Each row was made from one small tree. The marks that hang from a mark follow it in brackets, in the order of their numbers. Every link used is in the known rows. Write each row's tree.
Known rows:
J141[J90[J779[J826]] J171]: [-0.07 -0.20 -0.12 -0.15 -0.11 -0.21 -0.21  0.15  0.32 -0.09 -0.16 -0.15
 -0.04  0.42 -0.41  0.23 -0.21  0.14  0.14 -0.05 -0.29 -0.18 -0.47  0.48
  0.56 -0.32 -0.06 -0.51 -0.19  0.02]
J910[J826[J564[J473] J779] J931]: [-0.11 -0.47 -0.11  0.20 -0.10 -0.11  0.08  0.39  0.18  0.23 -0.01 -0.17
  0.06  0.43 -0.26  0.32 -0.17  0.32 -0.12 -0.24  0.38 -0.10 -0.34  0.15
  0.31 -0.49  0.04 -0.83  0.11  0.13]
J90[J141[J171] J779]: [-0.24 -0.24 -0.13 -0.15 -0.17 -0.03 -0.06  0.14  0.32 -0.32 -0.03 -0.21
 -0.12  0.20 -0.48  0.39 -0.08  0.03  0.10  0.16  0.17  0.11 -0.43  0.51
  0.42 -0.24  0.21 -0.67 -0.18  0.00]
J473[J564]: [-0.32 -0.38  0.04  0.12 -0.30 -0.09  0.01  0.23  0.10 -0.16  0.24 -0.20
  0.30  0.52 -0.24  0.04  0.30 -0.08 -0.01 -0.08  0.13 -0.25 -0.41  0.06
  0.37 -0.21 -0.01 -0.51 -0.15  0.08]
J473[J564 J826[J220 J779]]: [-0.43 -0.50 -0.15  0.19 -0.25 -0.12  0.12 -0.04 -0.04 -0.21  0.05 -0.14
  0.52  0.33 -0.45  0.03  0.51 -0.08 -0.05 -0.26 -0.04 -0.19 -0.26  0.13
  0.11 -0.29 -0.08 -0.52 -0.31 -0.04]
J826[J220 J564[J473] J779 J910]: [-0.15 -0.29 -0.40  0.39 -0.03 -0.01 -0.08  0.32  0.22 -0.05  0.00 -0.10
  0.24  0.06 -0.21 -0.05  0.38 -0.09  0.00 -0.05  0.00  0.03  0.00  0.22
 -0.15 -0.07  0.04 -0.54  0.03 -0.17]
J90[J779[J826[J910]]]: [-0.16 -0.38 -0.10  0.11 -0.11  0.08 -0.04  0.13  0.28 -0.21  0.00 -0.25
  0.20  0.17 -0.39  0.25 -0.02  0.03  0.16  0.09  0.11 -0.19 -0.32  0.37
  0.32 -0.32  0.01 -0.52 -0.14 -0.11]
J779[J826[J220[J396] J564[J473] J910[J931]]]: [-0.06 -0.41 -0.35  0.49 -0.06 -0.12 -0.24  0.38  0.27  0.15  0.04 -0.11
  0.29  0.20 -0.18  0.34  0.16  0.01 -0.07 -0.08  0.11 -0.19 -0.02 -0.01
  0.15 -0.29 -0.06 -0.51 -0.06 -0.28]
J826[J779 J910[J931]]: [-0.24 -0.03 -0.17  0.18 -0.14  0.17 -0.02  0.24  0.34  0.05 -0.06 -0.15
  0.21  0.07 -0.19  0.09  0.01  0.14  0.01 -0.04  0.02 -0.14 -0.19  0.41
  0.29 -0.24  0.07 -0.62  0.03  0.05]
J779[J826[J220[J396] J910[J931]]]: [-0.16 -0.31 -0.25  0.30 -0.16 -0.02 -0.29  0.25  0.27  0.11 -0.02 -0.07
  0.31  0.07 -0.24  0.33  0.12 -0.03 -0.07 -0.08 -0.01 -0.28 -0.08  0.14
  0.20 -0.34 -0.14 -0.44 -0.11 -0.20]
J171[J141[J90[J779[J826[J910]]]]]: [ 0.09 -0.08 -0.02  0.01 -0.07  0.01 -0.07  0.14  0.37 -0.20 -0.21 -0.11
  0.11  0.35 -0.52  0.30 -0.05  0.11  0.25 -0.08  0.02 -0.08 -0.33  0.30
  0.40 -0.08  0.07 -0.50 -0.19  0.03]
J90[J141[J870] J779[J826[J564 J910]]]: [-0.11 -0.30 -0.18 -0.07 -0.12  0.11  0.11  0.10  0.27 -0.20 -0.10 -0.18
 -0.01  0.30 -0.30  0.54 -0.05  0.07  0.29 -0.01  0.14  0.21 -0.18  0.28
  0.32 -0.06  0.14 -0.49 -0.08 -0.08]
J826[J220 J564 J779 J910[J931]]: [-0.25 -0.21 -0.43  0.28 -0.10  0.01  0.07  0.27  0.27  0.09 -0.03 -0.03
  0.12  0.01 -0.18  0.13  0.38  0.08 -0.01 -0.19 -0.15  0.07  0.04  0.35
 -0.03 -0.14  0.06 -0.52  0.03 -0.04]
J564[J473[J826]]: [-0.10 -0.38  0.07  0.26 -0.19 -0.16 -0.22  0.22  0.07 -0.10  0.08 -0.25
  0.27  0.48 -0.33  0.05 -0.05 -0.16 -0.10  0.10  0.24 -0.38 -0.35  0.09
  0.40 -0.29  0.01 -0.67 -0.16  0.02]
J564[J473 J826[J220]]: [-0.03 -0.42  0.03  0.20 -0.15 -0.22 -0.45  0.31 -0.01 -0.18  0.27 -0.19
  0.23  0.43 -0.23  0.05  0.02 -0.32 -0.12  0.14  0.12 -0.47 -0.26  0.02
  0.11 -0.34 -0.17 -0.75 -0.13 -0.07]
J141[J90[J779] J171 J870]: [-0.13  0.00  0.00 -0.37 -0.24 -0.12 -0.16  0.04  0.32 -0.01 -0.19 -0.11
 -0.27  0.50 -0.15  0.23 -0.25  0.04  0.16 -0.07 -0.36 -0.09 -0.41  0.45
  0.56 -0.17 -0.01 -0.40  0.06  0.21]
J779[J826[J220[J396] J564 J910]]: [-0.17 -0.44 -0.30  0.36 -0.07 -0.13 -0.19  0.28  0.17  0.04 -0.01 -0.04
  0.39  0.26 -0.24  0.24  0.29 -0.10 -0.06 -0.11 -0.02 -0.17 -0.05  0.10
  0.01 -0.23 -0.13 -0.37 -0.10 -0.33]
J220[J396]: [-0.42 -0.27  0.07  0.17 -0.18 -0.07 -0.22  0.30  0.19 -0.02  0.04 -0.10
  0.30  0.36 -0.22  0.16  0.01 -0.08 -0.16  0.12  0.37 -0.51 -0.35  0.15
  0.25 -0.26 -0.07 -0.50  0.03 -0.13]
J826[J220[J396] J564[J473] J779 J910[J931]]: [-0.31 -0.23 -0.44  0.52 -0.03  0.02 -0.09  0.36  0.35  0.12 -0.03 -0.07
  0.24 -0.06 -0.17  0.16  0.28  0.09 -0.10 -0.04  0.21 -0.13  0.06  0.12
 -0.08 -0.20  0.05 -0.62  0.10 -0.28]
J931[J910[J826]]: [-0.10 -0.26 -0.02  0.02 -0.26  0.05 -0.08  0.13  0.15  0.00 -0.11 -0.28
  0.16  0.38 -0.25  0.17  0.01 -0.06 -0.21  0.09  0.23 -0.19 -0.24  0.29
  0.41 -0.37 -0.14 -0.45  0.03  0.25]
J931[J910[J826[J220[J396] J564 J779]]]: [-0.26 -0.37 -0.25  0.14 -0.13  0.00  0.00  0.13  0.16  0.03 -0.20 -0.17
  0.24  0.24 -0.27  0.20  0.24  0.02 -0.23  0.00  0.28 -0.10 -0.09  0.29
  0.05 -0.33 -0.16 -0.40  0.09  0.04]
J931[J910[J826[J220 J564 J779]]]: [-0.16 -0.36 -0.24  0.08 -0.15  0.00  0.02  0.13  0.12  0.01 -0.17 -0.19
  0.15  0.27 -0.26  0.17  0.25  0.00 -0.18 -0.05  0.15 -0.01 -0.10  0.36
  0.08 -0.31 -0.12 -0.40  0.06  0.17]
J564[J473 J826[J220 J910[J931]]]: [ 0.04 -0.24 -0.10  0.33 -0.18 -0.10 -0.41  0.31  0.12 -0.06  0.26 -0.19
  0.22  0.23 -0.17  0.07 -0.01 -0.25 -0.14  0.14  0.01 -0.40 -0.08  0.02
  0.22 -0.38 -0.15 -0.81 -0.10 -0.08]
J826[J220[J396] J564[J473] J910[J931]]: [-0.22 -0.25 -0.38  0.54 -0.15 -0.08 -0.17  0.39  0.32  0.15  0.13 -0.08
  0.18  0.06 -0.12  0.19  0.30 -0.08 -0.19  0.02  0.17 -0.21  0.09 -0.04
  0.09 -0.19  0.01 -0.57  0.07 -0.22]
J396[J220]: [-0.23 -0.40 -0.07  0.02 -0.38  0.01 -0.19  0.38  0.11 -0.02  0.13 -0.15
  0.05  0.38 -0.21  0.15  0.22 -0.12  0.03 -0.03  0.06 -0.32 -0.44  0.06
  0.24 -0.19 -0.06 -0.49 -0.18  0.20]
J220[J396 J826[J564[J473] J779 J910[J931]]]: [-0.34 -0.25 -0.15  0.44  0.00 -0.02 -0.04  0.41  0.26  0.10 -0.11 -0.17
  0.51  0.31 -0.36  0.21 -0.09  0.21 -0.29 -0.02  0.54 -0.37 -0.05 -0.05
  0.08 -0.35  0.05 -0.66  0.12 -0.33]

Which tree is each row?
[-0.39 -0.28 -0.34  0.39 -0.11 -0.08  0.08  0.08  0.15  0.06 -0.13 -0.03
  0.43  0.15 -0.35  0.17  0.33  0.04 -0.15 -0.15 -0.01 -0.18  0.03  0.22
  0.07 -0.32 -0.07 -0.59 -0.11 -0.25] : J473[J826[J220[J396] J564 J779 J910[J931]]]
[-0.35 -0.50 -0.22  0.17 -0.12 -0.11  0.06  0.28  0.16  0.26 -0.08 -0.01
  0.15  0.22 -0.30  0.39  0.06  0.23 -0.24 -0.32  0.31 -0.16 -0.20  0.17
  0.06 -0.49 -0.10 -0.66  0.11 -0.03] : J910[J826[J220[J396] J564 J779] J931]
[-0.45 -0.48 -0.21  0.26 -0.09 -0.19  0.04  0.09  0.02 -0.04 -0.12 -0.03
  0.43  0.35 -0.40  0.14  0.34 -0.03 -0.14 -0.14  0.10 -0.25 -0.14  0.23
 -0.05 -0.29 -0.07 -0.51 -0.14 -0.22] : J473[J826[J220[J396] J564 J779]]
[-0.36 -0.51 -0.09  0.20 -0.36 -0.19  0.05 -0.01 -0.05 -0.18  0.16 -0.14
  0.47  0.43 -0.41  0.07  0.52 -0.20 -0.11 -0.21 -0.08 -0.26 -0.24  0.01
  0.25 -0.29 -0.13 -0.49 -0.33 -0.02] : J473[J564 J826[J220]]
[-0.51 -0.31 -0.28  0.39 -0.26  0.02  0.12 -0.05  0.14 -0.06 -0.01 -0.11
  0.62  0.10 -0.38  0.10  0.48  0.03 -0.13 -0.22  0.02 -0.28 -0.07  0.04
  0.18 -0.38 -0.13 -0.59 -0.23 -0.22] : J473[J564 J826[J220[J396] J779 J910[J931]]]
[-0.20 -0.10  0.09 -0.30 -0.26  0.02 -0.06  0.06  0.25 -0.05 -0.09 -0.12
 -0.17  0.47 -0.16  0.23 -0.19  0.00  0.21 -0.05 -0.12 -0.29 -0.36  0.31
  0.48 -0.01 -0.06 -0.38  0.08  0.27] : J141[J90[J779] J870]
[-0.36 -0.57 -0.18  0.13 -0.07 -0.13  0.00  0.23  0.04  0.10 -0.11  0.01
  0.30  0.30 -0.36  0.22  0.17  0.05 -0.23 -0.25  0.29 -0.17 -0.25  0.18
 -0.10 -0.38 -0.17 -0.57  0.09 -0.14] : J910[J826[J220[J396] J564 J779]]
[-0.53 -0.35 -0.24  0.36 -0.24  0.00  0.10 -0.08  0.08 -0.17 -0.03 -0.10
  0.73  0.14 -0.44 -0.02  0.53 -0.11 -0.12 -0.18  0.03 -0.27 -0.10  0.04
  0.08 -0.32 -0.16 -0.53 -0.24 -0.31] : J473[J564 J826[J220[J396] J779 J910]]
[-0.27 -0.31 -0.16  0.08 -0.18  0.09 -0.10  0.07  0.16  0.00 -0.22 -0.20
  0.26  0.13 -0.30  0.19  0.15 -0.03 -0.24  0.03  0.30 -0.20 -0.15  0.33
  0.10 -0.37 -0.20 -0.40  0.08  0.08] : J931[J910[J826[J220[J396] J779]]]
[-0.50 -0.34 -0.14  0.14 -0.10  0.01 -0.20  0.20  0.18 -0.07 -0.08 -0.02
  0.28  0.03 -0.30  0.12  0.26 -0.07 -0.11 -0.05  0.21 -0.32 -0.24  0.33
 -0.15 -0.22 -0.08 -0.44  0.00 -0.15] : J826[J220[J396] J779]
[-0.32 -0.31 -0.10  0.28 -0.27 -0.12 -0.11  0.18  0.08 -0.12  0.31 -0.13
  0.47  0.34 -0.21  0.10  0.33 -0.14 -0.15 -0.05  0.03 -0.42 -0.15 -0.10
  0.24 -0.39 -0.20 -0.66 -0.15 -0.18] : J473[J564[J826[J220[J396] J910[J931]]]]
[-0.06 -0.17 -0.17 -0.17 -0.15  0.08 -0.09  0.03  0.36 -0.21 -0.19 -0.20
 -0.09  0.22 -0.32  0.52 -0.17  0.06  0.23  0.03 -0.05  0.28 -0.28  0.42
  0.43 -0.24  0.15 -0.52 -0.12 -0.09] : J90[J141[J171 J870] J779[J826[J910]]]
[-0.29 -0.37  0.04  0.12 -0.16 -0.22 -0.34  0.22 -0.02 -0.15  0.18 -0.05
  0.35  0.40 -0.25  0.13  0.09 -0.28 -0.21  0.08  0.08 -0.56 -0.23  0.12
  0.04 -0.40 -0.27 -0.63 -0.11 -0.19] : J564[J826[J220[J396]]]
[-0.24 -0.27 -0.19  0.42 -0.13  0.01 -0.21  0.17  0.22 -0.01 -0.04 -0.17
  0.37  0.06 -0.33  0.09  0.08 -0.08 -0.13  0.03  0.21 -0.35 -0.12  0.10
  0.19 -0.32 -0.03 -0.69 -0.11 -0.16] : J564[J473[J826[J220[J396] J779 J910[J931]]]]
[-0.03 -0.10 -0.01 -0.34 -0.17 -0.13 -0.19  0.05  0.31  0.02 -0.24 -0.12
 -0.20  0.54 -0.18  0.32 -0.29  0.11  0.21 -0.13 -0.40 -0.07 -0.42  0.42
  0.55 -0.24 -0.05 -0.38 -0.02  0.13] : J141[J90[J779[J826]] J171 J870]
[-0.15 -0.40 -0.33  0.38 -0.10 -0.11 -0.15  0.31  0.24  0.15  0.00 -0.05
  0.30  0.22 -0.20  0.35  0.23  0.02 -0.07 -0.13 -0.01 -0.16 -0.01  0.10
  0.13 -0.30 -0.09 -0.43 -0.09 -0.26] : J779[J826[J220[J396] J564 J910[J931]]]
[-0.12 -0.32 -0.13  0.02 -0.27  0.03 -0.14  0.08  0.13 -0.01 -0.10 -0.23
  0.13  0.22 -0.27  0.18  0.18 -0.15 -0.22  0.04  0.13 -0.15 -0.15  0.30
  0.25 -0.33 -0.19 -0.37  0.01  0.24] : J931[J910[J826[J220]]]
[-0.27 -0.26 -0.39  0.25 -0.07 -0.01  0.02  0.23  0.19 -0.04 -0.04 -0.01
  0.25  0.07 -0.23 -0.01  0.47 -0.08 -0.01 -0.14 -0.15  0.07  0.01  0.36
 -0.16 -0.06  0.01 -0.45  0.00 -0.14] : J826[J220 J564 J779 J910]
[-0.08 -0.38 -0.25  0.17 -0.12  0.00 -0.03  0.18  0.15  0.00 -0.15 -0.26
  0.14  0.25 -0.26  0.16  0.20  0.00 -0.18  0.00  0.25 -0.03 -0.10  0.28
  0.09 -0.31 -0.08 -0.46  0.06  0.16] : J931[J910[J826[J220 J564[J473] J779]]]
[-0.13 -0.52 -0.24  0.20 -0.12 -0.13  0.01  0.34  0.15  0.23 -0.01 -0.11
  0.02  0.25 -0.29  0.32  0.02  0.21 -0.16 -0.32  0.26 -0.05 -0.22  0.14
  0.12 -0.45 -0.02 -0.74  0.06  0.12] : J910[J826[J220 J564[J473] J779] J931]
[-0.08 -0.33 -0.11  0.08 -0.21 -0.05  0.02  0.19  0.13  0.04 -0.08 -0.26
  0.15  0.50 -0.22  0.19  0.11 -0.02 -0.19  0.05  0.22 -0.09 -0.18  0.26
  0.34 -0.33 -0.11 -0.44  0.06  0.21] : J931[J910[J826[J564]]]
[-0.24 -0.31 -0.16  0.41 -0.11 -0.01 -0.23  0.14  0.17 -0.08 -0.06 -0.17
  0.45  0.10 -0.36  0.00  0.12 -0.17 -0.13  0.06  0.21 -0.35 -0.14  0.10
  0.11 -0.27 -0.08 -0.63 -0.12 -0.22] : J564[J473[J826[J220[J396] J779 J910]]]
[-0.04 -0.11 -0.10  0.07 -0.06  0.00 -0.14  0.13  0.37 -0.19 -0.23 -0.04
  0.19  0.20 -0.54  0.34  0.06  0.05  0.16 -0.06  0.08 -0.17 -0.24  0.23
  0.25 -0.08  0.01 -0.46 -0.18 -0.11] : J171[J141[J90[J779[J826[J220[J396] J910]]]]]
[ 0.12  0.01  0.07 -0.13 -0.11  0.07 -0.05  0.06  0.36 -0.12 -0.28 -0.09
 -0.03  0.44 -0.35  0.37 -0.11  0.09  0.29 -0.15 -0.07  0.00 -0.28  0.25
  0.40 -0.02  0.06 -0.40 -0.05  0.12] : J171[J141[J90[J779[J826[J910]]] J870]]
[-0.38 -0.30 -0.12  0.27 -0.24  0.01  0.19 -0.03  0.06 -0.19  0.00 -0.20
  0.64  0.37 -0.41 -0.07  0.37 -0.03 -0.02 -0.17 -0.03 -0.19 -0.24  0.12
  0.33 -0.31 -0.07 -0.61 -0.25 -0.12] : J473[J564 J826[J779 J910]]
[-0.26 -0.53 -0.22  0.28 -0.10 -0.12 -0.02  0.35  0.17  0.26 -0.05 -0.07
  0.13  0.20 -0.29  0.37  0.00  0.23 -0.24 -0.25  0.43 -0.19 -0.21  0.06
  0.07 -0.49 -0.05 -0.75  0.12 -0.04] : J910[J826[J220[J396] J564[J473] J779] J931]
[-0.15 -0.12 -0.02  0.14 -0.09 -0.01 -0.13  0.21  0.14 -0.07  0.09 -0.16
  0.32  0.34 -0.21  0.08 -0.11  0.01 -0.04  0.04 -0.04 -0.34 -0.22  0.30
  0.26 -0.43 -0.11 -0.80 -0.05 -0.06] : J564[J826[J779 J910[J931]]]
[-0.24 -0.19 -0.10  0.24 -0.19 -0.09 -0.30  0.22  0.11 -0.02  0.16 -0.07
  0.35  0.21 -0.20  0.16  0.08 -0.20 -0.22  0.08 -0.01 -0.51 -0.05  0.10
  0.17 -0.43 -0.24 -0.69 -0.07 -0.20] : J564[J826[J220[J396] J910[J931]]]
[-0.39 -0.44 -0.02  0.32  0.04 -0.14 -0.09  0.44  0.13 -0.01 -0.10 -0.16
  0.51  0.49 -0.41  0.18 -0.07  0.13 -0.28 -0.02  0.64 -0.44 -0.24 -0.03
 -0.05 -0.33  0.02 -0.60  0.09 -0.32] : J220[J396 J826[J564[J473] J779]]
[-0.24 -0.57 -0.17  0.06 -0.12 -0.15  0.04  0.21  0.01  0.08 -0.06 -0.03
  0.20  0.34 -0.37  0.18  0.18  0.02 -0.15 -0.32  0.13 -0.03 -0.26  0.27
 -0.06 -0.35 -0.12 -0.56  0.04  0.02] : J910[J826[J220 J564 J779]]
[ 0.04 -0.55 -0.09  0.28 -0.03 -0.23 -0.18  0.43  0.12  0.00  0.08 -0.21
  0.22  0.62 -0.22  0.24  0.00  0.04  0.05 -0.04  0.17 -0.16 -0.33  0.09
  0.25 -0.28  0.02 -0.53 -0.12 -0.07] : J779[J826[J564[J473]]]
[-0.33 -0.40 -0.11  0.10 -0.18 -0.10 -0.06  0.00  0.02 -0.11 -0.11 -0.08
  0.35  0.26 -0.44  0.07  0.25 -0.12 -0.09 -0.15 -0.07 -0.24 -0.23  0.36
  0.06 -0.28 -0.08 -0.52 -0.22 -0.02] : J473[J826[J220 J779]]
